Known rows, with every step that occurs:
sagem fopemak tafo: [ 22  12   2   8  -3  22  -8 -23   2  46 -23  33 -39   4  20 -25  55  30
   9  -1]
fopemak tafo kovola: [ 15   6  38  -1 -11  21 -14 -27  13  45  -2  30 -27  -1   8 -43  47  29
   1  -2]
tafo fopemak sagem kovola: [ 27  18   2   4 -21  -6 -20 -26  50  28 -20  38   0   5  18 -43  62  50
   5 -30]
pase giga samipa rulemaz fopemak: [ 37   1 -17  15 -23   3  38   1 -36  33 -19  13  -7  31 -17  -5  -6  53
 -15  21]
samipa rulemaz fopemak tafo kovola sagem: [ 49   8   8  -5 -39  10 -20 -34 -13  54  23  36 -24  19 -43 -24   0  44
  -2  -2]
giga samipa rulemaz fopemak sagem kovola tafo: [ 56  -2 -12  14 -62   5  -4 -38 -29  31  -2  38 -12  13 -47  -8 -16  21
   1   9]
samipa rulemaz fopemak: [ 48   4 -33   0  -1   3  17 -15 -11  38 -12  10 -24   5 -14 -23  17  47
  12  -4]
rulemaz fopemak tafo kovola: [ 12  16  15  -4 -12  17 -17 -23   0  54   8  32 -44   7 -25 -32  58  45
   5  -6]
samipa rulemaz fopemak tafo: [ 41  -3 -17   9  -7  15   7 -23 -23  56 -12  19 -39  14 -18 -18  11  36
   8   7]
kovola sagem fopemak tafo: [ 36  16  -1   5 -32  21 -23 -37   3  47 -11  45 -30   7  10 -27  36  30
   3  -3]
rulemaz samipa giga pase: [ 38  -5  14  25 -22   7  17  14 -14  21 -25  -2  -6  38   3   2  39  39
 -10   8]
rulemaz samipa giga: [ 33  -6   8  12 -27  -5  15   9 -12  23 -15   5  -3  16   9 -17  38  34
  -8  -2]
tafo kovola rulemaz samipa giga pase: [ 41  -8  56  11 -31   9  11   5 -10  11   1  10  19  42 -20   6  12  38
 -28   4]
fopemak tafo kovola rulemaz samipa giga pase: [ 33 -16  73  20 -38  21   1  -3 -22  29   0  19   5  50 -25  12   7  28
 -31  16]
fopemak sagem: [ 37   4   3   8 -26   6  -3 -35  31  27  -9  26  -2  -7  29 -53  35  29
   4 -12]
pase giga: [ 12  11   9   8  -8  12  17  -6  11  19 -28  21 -11  13  26 -41  45  51
  -5   2]
fopemak tafo: [ 21   0  10  11  -8  24  -2 -30   4  46 -25  25 -32  -4  22 -40  38  24
   6   5]
sagem kovola rulemaz fopemak tafo: [ 27   5  15   4 -13  22 -10 -31  -6  38 -13  44 -21   1 -37 -22  27  31
   5  -6]
giga samipa: [ 32   1  -2  10 -18  13  20 -21  -5  33 -27  12  -7 -13  23 -32  20  22
  -4  11]
sagem fopemak tafo kovola rulemaz samipa: [ 38   0  43   6 -28  16  -3 -25  -9  41  14  39   1  10 -16  -1  29  24
 -13  -6]
pase giga samipa rulemaz fopemak sagem kovola tafo: [ 40   1   1  21 -68   5   5 -22 -33  22  -5  44  -6  39 -48  -4 -14  38
 -13  16]

Rows:
[ 37  29  12 -16 -28   5 -25 -24  24  29  13  42 -12   2  -1 -35  49  48
   3 -22]
tafo kovola sagem fopemak
[ 35  18  -6   4 -24  -2 -17 -23  28  28  -1  39 -11  -2 -22 -40  60  45
  16 -26]
rulemaz fopemak sagem kovola
[ 53   1  11   3 -54  11  -8 -33 -34  58  20  33 -14  20 -46 -10 -24  32
 -16  15]
giga samipa rulemaz fopemak tafo kovola sagem
[ 46   1   5  21 -45  -7  16  -3 -12  22  -4  34  15  33 -33 -11  -2  48
 -12   6]
pase giga samipa rulemaz fopemak sagem kovola
[ 30  -6  -2  25 -29  15  27  -7 -49  50 -19  23 -21  40 -22   0 -12  42
 -18  33]
pase giga samipa rulemaz fopemak tafo
[ 44   5  -5   2 -34   7   0 -43  12  28   2  35   1   2 -11 -36  11  38
  -5 -13]
kovola rulemaz fopemak sagem
[ 47  -1  31   5 -31   7  -7 -39  35   9  -7  44  25 -11   2 -44  12  22
  -1 -19]
fopemak sagem kovola rulemaz
[ 60 -10  31  18 -46   0   3 -32  21  13   4  37  41  -8 -10 -24  13  18
  -6 -20]
fopemak sagem kovola rulemaz samipa
[ 31   7  13   7 -47  14 -24 -45  19  18 -11  46 -15  -5  -4 -45  36  19
  12 -11]
fopemak sagem kovola tafo
[ 53 -15  44  16 -57 -10  -1  -8   7   5   1  34  40  19 -15 -16   8  22
 -19 -14]
fopemak sagem kovola rulemaz samipa giga
[ 43 -12  36   8 -33  -4  11   6  -8   6 -13  23  24  13 -18  -9  16  27
 -13  -9]
sagem kovola rulemaz samipa giga
[ 30 -17  65   6 -43   9  -1  -8 -22  30  10  27   8  30 -18  -8   6  22
 -30   6]
fopemak tafo kovola rulemaz samipa giga
[ 24   3  15  12  -7  15   7   7   0  17 -36   5 -22  36  14 -18  38  43
  -5   9]
samipa giga pase
[ 43  24 -16  -4 -25   9 -13 -28  14  30 -11  36 -16  -1  14 -33  41  42
   8 -14]
kovola sagem fopemak
[ 22  11   5   0 -22  20 -13 -32   4  19 -26  36 -32 -10  -7 -37  44  24
  16  -6]
sagem kovola tafo
[ 12  21 -10  -4 -20  12 -19 -32  13  29 -37  38 -37   5   2 -30  59  45
   9 -14]
sagem kovola tafo fopemak
[ 13  17 -24  -3 -22  16  -8 -40   2  37 -37  26 -45   9  19 -32  45  45
   0  -4]
kovola tafo fopemak
[ 29  14  14 -17 -12  10   0 -27   6  28  10  30 -10  -1 -29 -31  29  49
  -5 -15]
tafo kovola rulemaz fopemak
